What can hang from each mark:
pomi: vosun
vosun: lovov pomi teti
kagesiv: topif
rusil: lepo rozuz
topif: kagesiv leleg lepo
vivup: burur teti
tetelor: burur pekon
lepo: rusil topif
rozuz: lufe rusil
lovov: vosun
levelat: gedukig vosun
lufe: pekon rozuz
burur: tetelor vivup
pekon: lufe tetelor
teti: vivup

Each row was made from one small tree. The marks that hang from a mark follow it in brackets, in alphabetical order. Every link used is in the known rows. Write each row's tree.
(in the rows, 128 means zero)
Known rows:
burur{tetelor vivup}: [144 118  75 114 131 144 118 106 129 140 137 122 156 105 160 105 142 142
 161 136 126 143 108 102 122 161 127 142 162 110 142  92 135 107 123 175
  78 166 153  80 147 120 160]
lufe{pekon{tetelor{burur}} rozuz}: [135 131 156  79 118  79 117 135 114 102 156 155  28 125 132  76 188  75
  99  97 123 143 157 142 134 175 100 133 109 137  94  98 121 137 149 153
 140 127  94  91 209 171 131]
tetelor{burur}: [140 124 103  78 137 107 148 129 110 139 141 150 125 143 129 113 123  95
 116 105 130 130 115 114 133 134 138 127 125 144 125 124 122 129 133 129
 135 153 121 139 149 159 116]
lovov{vosun}: [114 127 136 128 136 121  95 124 141 124 150 127 115 121 121 105 116 139
 116 143 140 134 146 138 135 123 129 113 107  93 132 103 126 132 101 160
 141 138 138 133 133 159 103]
vosun{lovov pomi teti{vivup}}: [158 141 119 106 123  62 100 150 135  72 104 109  55 101 126 148 178  54
 179 109 100 142 100 126 133 183 167 136 144 164 140 169 124 191 153 106
 184 133 171 105 208 131 159]
lovov{vosun{pomi teti}}: [100 153 113 116 125 110  68 147 142  64 143 119  72 103 131 109 134  91
 154 129 106 117 141 168 126 156 140 113 127 144 132  86 133 168 132 163
 206 114 144  99 157 146 104]
tetelor{burur pekon{lufe{rozuz{rusil}}}}: [101 142  78  68 138  75 130 145  69 113 123 207  82 165 139  88 133  79
 128 124 140 193  95 118 119 211 146  98 117 151  95  65 104 167 154  88
 168 177 100 164 223 184 147]
topif{kagesiv leleg lepo{rusil{rozuz}}}: [109 119 137 134 204 129 130 114 101  80 111 128 108 105 154 181 178  85
 135 147 119 200 106 119  93 124  91 150 149  76  92  73 125 158 170  90
  71 107 157  71 192 140 142]
vosun{lovov teti}: [142 158 127 132 138  85  85 120 156 112  94 127  92 129 133 135 157  78
 154  93 106 115 119 140 145 166 130 127 142 174 120 168 114 150 133 105
 153 150 148 100 152 130 180]
lufe{pekon{tetelor}}: [123 141 158 134 129 150 101 148 161 112 145 134  65 125 130 106 167 113
 122 142 131 139 169 136 106 163  89 141 125 114 122  97 136 127 151 167
 130  94 116 106 153 118 129]
pekon{lufe tetelor}: [153 151 106 152 144 121 122 128 132 146 148 120  85 170 125 109 124  87
 131 138 118 165 151 133 130 154 103 126 134 111 109 104 127 119 152 139
 150 137 151 114 152 114 124]
lepo{rusil}: [120 122 112 137 144 116 108 145  92 116 133 158 154 155 125 128 156 126
 135 134 148 157  99 140 131  92 142 152 116 111 119  95 120 142 102 103
 128 140 126 151 126 130 123]
rozuz{lufe}: [120 136  99 126 140 136 110 123 146 124 111 127 155 126 122 133 104 153
 116  98 141 153 122 159 142 124 130 129 140 147 102 159 133 116 135 134
 107 174 136 134 133 107 128]
lovov{vosun{pomi teti{vivup{burur}}}}: [113 139 125 122  95  94  88 172 135  50 186 114  30  76 119 113 137  81
 131 145 107 150 109 137 116 128 160 121 105 132 125 105 137 206 109 151
 177 134 168 121 175 154  98]
pomi{vosun{lovov teti{vivup{burur}}}}: [161 130 142 132 102  75 111 179 111  76 141 156  69 104 118 129 153  67
 116 153 100 131  91  74 151 131 150 141 108 159  99 209  99 172 108 125
 129 186 179 103 195 144 175]
levelat{gedukig vosun{lovov teti{vivup}}}: [141 138 151 139 115  43  98 167 135 124 110 156  79 158 125 131 155 102
 167 156 139 143  69 109 137 208 138 170 134 115 111 226 133 167 157 119
 147 129 143 117 198 154 152]
burur{vivup}: [134 115  94 120 130 145 149 109 130 120 145 139 156 104 138 117 129 161
 138 151 141 127 118  93 139 159 139 123 129 145 123 111 128 120 140 140
  94 150 135 131 140 143 142]
levelat{vosun}: [118 143 140 151 120 117 119 170 128 117 136 163 125 138 127 135 129 160
 122 173 139 131 117 134 132 147 131 157 137  79 118 125 151 115 115 143
 140 118 122 144 134 131 107]
topif{kagesiv}: [145 138 138 137 134 139 135 120 150 128 111 108 124 116 131 154 130 117
 148 136 134 146 136 121 123 129 132 118 130 119 139  88 117 115 133 129
 120 100 126 134 165 145 121]
lepo{rusil{rozuz{lufe{pekon}}} topif}: [ 85 141 101 119 172 133  69 162  92  87 119 194 150 184 122 114 144 202
  97 150 170 225  90 159 121 127 105 120 137 124 103 171 111 156 145 120
 122 194 152 163 146 107 117]
tetelor{burur pekon{lufe{rozuz}}}: [134 140 118  91 135  74 136 124  73 119 157 180  85 151 121  88 133  90
 110 111 135 166 103 113 110 210 143 105 133 163 114  88 105 149 153  88
 177 177 113 121 231 193 137]
pomi{vosun{teti}}: [127 121 135 133 117 130  88 172 122  84 113 153 113 119 127 114 134 114
 128 160 104  88 120 115 133 140 112 125 131 175 116 143 101 120 130 158
 160 145 127 109 150 124 166]
topif{kagesiv lepo{rusil{rozuz{lufe}}}}: [108 132  93 132 189 123 100 137 114 101  90 124 157 141 145 162 151 123
 143 120 139 220  90 176 136 118 107 142 162 130  76 101 108 131 161  98
  71 169 151 101 190 124 159]
lepo{rusil{rozuz{lufe}} topif}: [106 138  71 121 180 101 100 158  71 116  98 168 168 212 130 123 114 161
 110 142 157 229  70 163 145  74 121 129 137 120  93 182 108 157 135  95
 119 232 163 150 129 116 115]
levelat{gedukig vosun{lovov}}: [125 151 135 146 124  49 130 156 104 151 122 163 117 168 124 124 140 111
 141 157 152 141 102 121 148 181 139 177 138  85  81 196 144 138 150 111
 111 141 132  95 165 144 112]
tetelor{pekon}: [117 139 135 131 146 145 132 143 138 118 118 141 125 132 138 130 127 131
 140 142 139 146 121 124  80 156 139 130 135 144 143  92 121 142 146 117
 145 129 107 125 162 143 142]
rozuz{lufe rusil{lepo}}: [ 96 152  48 100 141 129 117 156 168 133  74 161 168 158 135 130  90 143
 142 112 114 198 134 200 152 145 122 135 131 128  84 133 121 128 148  98
  90 141 120 152 120  87 165]
teti{vivup{burur}}: [143 116 136 126  97 114 156 148 124 110 172 127  92 104 121 132 129 116
 102 141 129 167  98  92 121 102 152 141 109 112 122 152 126 171 107 120
 101 145 154 148 148 140 118]
rusil{lepo rozuz{lufe}}: [117 143  80 128 152 116 129 141 150 129  92 125 155 155 126 131  74 140
 113 117 100 188 130 188 133 160 102 122 156 141  93 187 121 119 179 102
  97 151 153  89 156  98 178]
pomi{vosun}: [128 108 138 132 121 131 130 166  93 101 127 155 133 125 123 116 123 133
 111 176 121 114 130 100 138 119 126 136 122 127 108 143 110 109 125 151
 136 144 130 121 152 128 135]
vivup{burur{tetelor{pekon}} teti}: [ 67 140 102 162 111 119 146 144 147  90 153 115  86 129 174 114 122 118
 132 138  90 164 106 142  72 129 108 163 156 166 114  87 129 167  92 150
 115 187 131  36 143  89 145]
tetelor{pekon{lufe}}: [122 155 112 146 148 150 119 134 118 126 139 158 125 151 121 119 110 142
 135 154 145 167 120 103  78 189 134 113 153 144 138  96 116 140 152 106
 167 146 134 137 172 132 138]
tetelor{burur{vivup} pekon{lufe}}: [146 129  63  93 153 137 149 114  96 127 173 182 149 138 131  94 103 137
 137 156 156 166  99  61  99 224 160 101 147 182 136  69 111 133 167 129
 145 190 133 155 203 180 144]
vosun{lovov pomi teti{vivup{burur}}}: [145 157 113 115  98  55 122 160 127  59 146 117  26  84 122 142 167  41
 151 108  92 151  89 118 135 157 176 144 130 163 108 180 127 219 131  88
 157 153 183  90 197 135 142]
lepo{rusil topif{leleg}}: [119 124 114 130 191 127 124 126  85 106 130 185 133 174 129 143 153 142
 113 148 144 185  97 108 112  65 114 155 120  64 120 123 127 177 114 100
 116 161 150 144 107 123  77]
kagesiv{topif{leleg lepo{rusil}}}: [103  99 116 129 172 131  84 139  89  79 129 204 147 129 143 142 174 111
 152 121 116 139  99 128  89 115 120 195 124  89 100 108 110 160 129 110
 111 138 136 113 134  98  99]
lepo{rusil topif}: [127 136 110 128 164 114 108 158  85 129 120 183 156 204 131 120 153 157
 134 152 154 183  83 139 137  63 132 151 120 101 134 121 102 159  97  98
 146 178 143 163  94 134  95]
teti{vivup}: [148 100 146 122 123 123 136 139 128 123 128 127 116 122 123 136 134 135
 134 144 134 149 102  98 120 131 140 130 114 109 155 142 123 144 128 129
 131 127 144 163 164 139 132]
vivup{burur teti}: [ 76 124 115 169  98 110 174 133 131  75 173 117  93 118 150 127 111 134
  89 138  93 132 126 139 140  99 117 149 118 182  84 136 124 159  98 126
 116 161 137  89 104  92 119]
teti{vivup{burur{tetelor{pekon}}}}: [138 136 123 122 115 127 125 160 132 124 156 114  94 114 148 119 141  98
 146 139 123 199  72  91  56 137 142 158 139  98 158 102 131 173 107 146
 104 165 145 102 187 131 144]
lufe{pekon}: [106 128 154 130 118 162  98 134 144 103 150 150 101  97 116 117 155 165
 108 136 148 121 150 124 102 174 113 122 128 132 138 120 129 129 136 152
 132  94 114 138 138 117 128]
tetelor{burur{vivup} pekon}: [140 118  81  73 153 135 166 124 115 115 152 167 151 128 152  99 123 129
 145 140 154 147  99  69  98 185 165 116 134 182 141  73 118 137 152 132
 119 177 105 140 190 189 149]

Write each row's tree:
[144 135 144 130 183 148 150 102 142 111 113 141 108 130 138 168 127 132
 124 154 125 176 134  99 102  95 108 120 129  76 141 118 127 146 145 124
 115 122 153 122 141 138  78]  lepo{topif{kagesiv leleg}}
[113 178 109 131 117  33 102 180 112  88 118 150  69 146 129 129 159  67
 176 142 119 116  99 155 142 219 149 170 160 146  82 184 154 172 177 115
 174 116 137  61 181 131 118]  levelat{gedukig vosun{lovov pomi teti}}
[100 110 130 124 186 131 111 119 104  90 140 166 123 112 145 152 181 113
 125 120 118 164 110 121 104 116 100 183 143  86  92  82 138 166 134  98
  81 123 139  87 134 120 122]  topif{leleg lepo{rusil}}
[128 142 124 120 185 125 155 130 125 120 112 160 104 176 139 142  90 129
  98 165  77 194 133 128  94 140  79 128 146  78 118 191 122 157 181  90
 111 126 175  74 132 108 128]  rusil{lepo{topif{leleg}} rozuz}
[142 137 137  87 143 127 115 153 147 118 153 150  67 141 132  89 163  82
 117 117 131 138 160 127 111 163 102 132 122 135 124  96 128 125 153 173
 135 120 106 116 174 152 118]  lufe{pekon{tetelor{burur}}}
[133 169 104 111 136  68  91 144 134  79  98 116  64 109 130 137 165  53
 175  99  91 114 124 153 141 184 156 133 153 182 120 158 132 174 155 102
 181 142 154  74 176 122 148]  vosun{lovov pomi teti}
[ 97 112  71 121 173 107  58 164  76  92  90 187 182 167 145 126 139 127
 141 114 135 177  79 193 124 119 122 164 146 150  73 169  88 139 154 106
 110 208 153 127 159  90 138]  kagesiv{topif{lepo{rusil{rozuz{lufe}}}}}
[ 97 163  81 102 148 149  96 176 204 123  95 165 101 156 136 109 125 129
 136 125 114 203 176 213 131 181  79 143 127 118  83  99 128 125 172 142
  94 107 105 128 149  73 161]  rozuz{lufe{pekon{tetelor}} rusil{lepo}}
[106 127 114 127 198 111 126 140  61  91 121 176 119 181 134 139 141 126
 103 168 131 209  89 110 102  81 101 136 125  67 112 156 128 181 143  91
 112 169 173 124 128 127 102]  lepo{rusil{rozuz} topif{leleg}}
[139 144 114 118 157 109 140 156 128 148 101 156 136 214 143 121  95 145
 123 166  89 191 119 160 122 131  92 123 147 108 127 186  95 142 171  93
 141 143 160  92 115 116 142]  rusil{lepo{topif} rozuz}
[122 104  70 103 141 108 196 115 142  95 151 127  92 153 177  90 130  97
 135 143  95 137 137 111 160 142 109 146 125 206  93  86 118 123 145 169
 108 186 129  78 162 141 141]  pekon{tetelor{burur{vivup{teti}}}}
[ 95 147 102 130 170 128  77 162 116  86 122 143  94 161 122 106 158 125
 110 136 155 215 130 178 115 146  92 135 130 128  78 131 133 136 157 139
 100 158 133 119 188 104 152]  lepo{rusil{rozuz{lufe{pekon{tetelor}}}}}
[ 83 118  89 119 203 130 111 120  99  73 122 145 135 120 143 156 143 122
 107 109 119 209  99 148 113 132  90 162 160 103  59 144 144 162 165  97
  53 177 164  74 172 102 149]  topif{leleg lepo{rusil{rozuz{lufe}}}}
[178 129  55  95 158 119 165 115 107 143 174 148 108 159 137  78 124  90
 130 142 136 166 129  85 148 179 132 115 135 146 109  77 123 115 164 152
 120 183 153 125 188 164 125]  pekon{lufe tetelor{burur{vivup}}}
[102 110  53 124 152 131 183 110 111  83 173 171 133 152 154  92  99 156
 129 168 131 158 107  79 103 218 142 113 144 231 118  71 106 135 154 141
 160 200 131 123 197 148 147]  tetelor{burur{vivup{teti}} pekon{lufe}}
[171 122  76  84 132  64 162 101  85 129 176 154  76 146 142  62 150  76
 120 121 123 163 119 104 167 193 126 118 123 148  82  77 114 123 157 133
 117 194 145  94 217 189 139]  pekon{lufe{rozuz} tetelor{burur{vivup}}}
[119 159 110 131 126  29 133 174  80 109 135 149  86 152 122 131 148  90
 158 156 141 141 106 139 147 195 160 184 153  95  78 181 161 163 173 108
 140 126 136  74 178 137  81]  levelat{gedukig vosun{lovov pomi}}
[126 146  76  67 135  47 142 139  77 131 130 166  46 183 147  75 147  28
 118 109 112 194 128 147 167 169 111 113 107 126  69  73 117 143 151 116
 153 173 121 130 199 168 130]  pekon{lufe{rozuz{rusil}} tetelor{burur}}
[169 114 149 124 122  78  93 170 121  86  92 149  90 117 123 132 164  86
 149 154 105 117  92  76 145 160 147 136 123 166 133 205  90 144 129 133
 160 167 166 116 215 144 194]  pomi{vosun{lovov teti{vivup}}}
[ 92  96 107 126 186 122  85 147  59  74 120 190 132 139 149 144 161  90
 133 140 105 164  93 136  79 132 107 173 131  91  88 139 109 162 156 101
 112 146 158  89 160 101 124]  kagesiv{topif{leleg lepo{rusil{rozuz}}}}
[135 147 101  82 153 131 105 143 157 115 137 150  95 137 125  91 138 116
 104  85 140 162 156 158 123 160 103 129 135 159 100 126 137 120 160 179
 117 164 111 127 188 132 120]  rozuz{lufe{pekon{tetelor{burur}}}}
[137 131  80 115 149 160 118 117 140 130 126 132 158 113 165 104 143 141
 181 151 138 161  98  89  79 193 135 136 165 130 159  60 130 125 134 169
  91 173 133  79 182 137 174]  burur{tetelor{pekon} vivup}
[ 98 157  90 116 130  94 122 155 116 123 103 195  99 173 135 108 121 121
 143 143 111 209 120 166 110 230 115 116 130 125  99  69  98 157 163  59
 163 121 108 123 195 137 183]  tetelor{pekon{lufe{rozuz{rusil{lepo}}}}}
[124 124 128 112 122 104  77 156 142  60 142 110  57  94 125 118 146  97
 165 152 115 135 121 138 116 160 148 118 120 128 150 107 130 184 133 165
 206 117 157 126 192 154 114]  lovov{vosun{pomi teti{vivup}}}
[145 147 126 135 122  75 126 116 104 129 148 120  49 152 132  97 146  81
 113 116 113 166 138 144 155 169 100 127 125 116  86 103 120 132 143 115
 148 146 139  80 185 142 134]  pekon{lufe{rozuz} tetelor}
[ 99 149  56  88 191 141 131 134 163 118  78 199 151 176 143 142  81 157
 122 128 101 225 133 167 133 124  94 142 144  84  87 157 132 161 157  98
  84 166 151 144 103  78 117]  rozuz{lufe rusil{lepo{topif{leleg}}}}
[106 162  51  86 163 126 115 165 162 148  67 197 181 210 147 125  82 168
 135 126 116 225 118 188 158 122 113 131 139 114  97 157 101 145 146 103
 114 182 135 163  99  87 133]  rozuz{lufe rusil{lepo{topif}}}
[131 114  55 126 148 103 185 109 124 110 170 140  89 167 162  79 112 102
 126 151 107 155 136 101 155 177 112 132 134 195  90  85 117 120 154 166
 130 200 149  95 174 131 134]  pekon{lufe tetelor{burur{vivup{teti}}}}
[114 101 128 119 158 147  98 129 126  91 123 183 117  99 153 139 142 109
 141 120  99 108 127 122  80 144 112 168 135 107 105 137 115 142 154 135
 111 128 145  94 139  95 102]  kagesiv{topif{leleg lepo}}
[ 78 154  78 183 114 123 134 131 129  94 171 130  88 142 160 105 104 124
 124 148  97 187 108 125  72 163 107 148 165 157 116  83 121 158 109 142
 140 188 157  52 156  80 138]  vivup{burur{tetelor{pekon{lufe}}} teti}
[ 88 110  78 151 144 148 145 109 153  87 129 122 142 119 187 102 132 160
 172 164 113 149 106 103  80 183 113 152 171 184 141  63 124 128 128 177
 103 182 131  48 172 103 178]  burur{tetelor{pekon} vivup{teti}}
[ 77 127  94 160 100 105 144 127 133 101 161  99  96 122 167 108 124 111
 115 123  80 147 117 144 118 101  94 164 148 145  98 122 131 148  79 162
  91 177 152  38 108  76 132]  vivup{burur{tetelor} teti}
[107 146  82 112 115  80 114 138 112 133 110 186  98 169 132 108 123 115
 124 130 102 190 131 180 156 198 106 117 123 111  82 105 101 140 150  69
 141 117 125 124 158 119 163]  pekon{lufe{rozuz{rusil{lepo}}}}
[100 130  74 130 163 109 101 146  78 105 107 138 162 164 120 130 119 139
 114 122 149 203  87 172 136 109 130 128 135 133  80 159 128 140 135  99
  95 193 150 140 159 111 148]  lepo{rusil{rozuz{lufe}}}
[120 147  83 129 193 113 108 146 100 114  78 139 160 198 134 146 119 156
 130 146 161 245  79 163 143  75 119 114 141 115 102 143 102 140 137  98
 114 210 163 158 161 132 108]  lepo{rusil{rozuz{lufe}} topif{kagesiv}}
[108  91  73 107 129 110 192 103 125  86 158 142 142 128 163 102 120 144
 122 145 115 116 119 101 156 156 131 132 132 217 106 110 116 127 128 155
 115 187 128 109 145 142 139]  tetelor{burur{vivup{teti}}}
[153 148 133 130 187 150 153 116 177 134 100 149 125 154 134 170 108 139
 129 149  95 190 149 131  96 118  96 134 140  62 146 113 114 141 161 101
 109  93 154  96 136 121 103]  rusil{lepo{topif{kagesiv leleg}}}
[141 144 133 132 128  84  84 156 120  94  93 158 100 126 124 121 154  83
 138 139 101  96 119 113 152 161 126 128 131 171 106 182  97 131 126 134
 159 167 150  85 174 130 190]  pomi{vosun{lovov teti}}
[118 119 143 135 190 144 119 110 128  91 128 145 121  99 146 183 188 102
 140 124 128 178 118 116  98 107 104 169 138  73 103  44 129 152 136 102
  77  98 134  91 169 132 119]  topif{kagesiv leleg lepo{rusil}}
[171 119  80  71 150 116 167 122 131 137 156 137 114 146 156  87 138  79
 142 127 125 145 127  93 150 149 132 133 117 151 107  83 128 123 154 161
 101 173 125 111 171 172 137]  pekon{tetelor{burur{vivup}}}
[129 129 127 130 165 127 112 135 126 116 113 145 147 132 152 159 190 113
 159 132 140 168 104 143 124  98 124 163 140 114 113  37 101 140 125 102
  99 120 127 113 162 147 130]  topif{kagesiv lepo{rusil}}
[ 97 102  76 105 149 130 191 115 130  76 151 163 144 134 171  99 115 148
 136 156 126 138 108  91 110 182 144 128 135 234 123  76 110 147 143 142
 132 192 105 106 184 158 153]  tetelor{burur{vivup{teti}} pekon}
[144 112 124  66 121  95 147 118 116  90 172 163  56 102 144  63 189 100
 112 118 134 137 146 108 144 207 114 129 106 155  89  77 123 132 150 167
 102 142 102  94 219 190 146]  lufe{pekon{tetelor{burur{vivup}}} rozuz}
[ 97 144 112 135 106  76 141 183  82  99 156 149 100 144 125 124 132 116
 150 180 140 133 106 139 125 179 143 179 151  92  87 148 169 155 176 139
 144  93 113  93 158 131  63]  levelat{gedukig vosun{pomi}}
[103 138 121  49 123  79 118 158 112  98 132 179  25 139 148  79 189  57
 115 113 122 167 147 150 146 181  97 125  95 133  78  72 123 148 146 146
 131 123  80 130 203 167 138]  lufe{pekon{tetelor{burur}} rozuz{rusil}}
[125 152  98 109 186 149 149 135 173 127  72 176 125 167 152 166 116 121
 143 164 102 220 146 139 107 119  95 125 127  51 126  90 112 158 158  93
 104  97 143 138 129 116 107]  rozuz{rusil{lepo{topif{kagesiv leleg}}}}
[150 119 108  78 143 145 141 124 145 108 176 160  86 112 142  77 164 114
 124 135 146 140 151  94 128 188 122 128 118 154 118  71 127 120 163 182
 107 138 111 120 186 162 136]  lufe{pekon{tetelor{burur{vivup}}}}
[ 70 141  90 100 129 164  79 150 151  94 105 175 129 112 124 122 133 175
 122 122 163 179 141 164 130 171 120 114 125 140  90 118 136 135 143 148
  99 141 109 193 141  95 142]  rozuz{lufe{pekon} rusil}
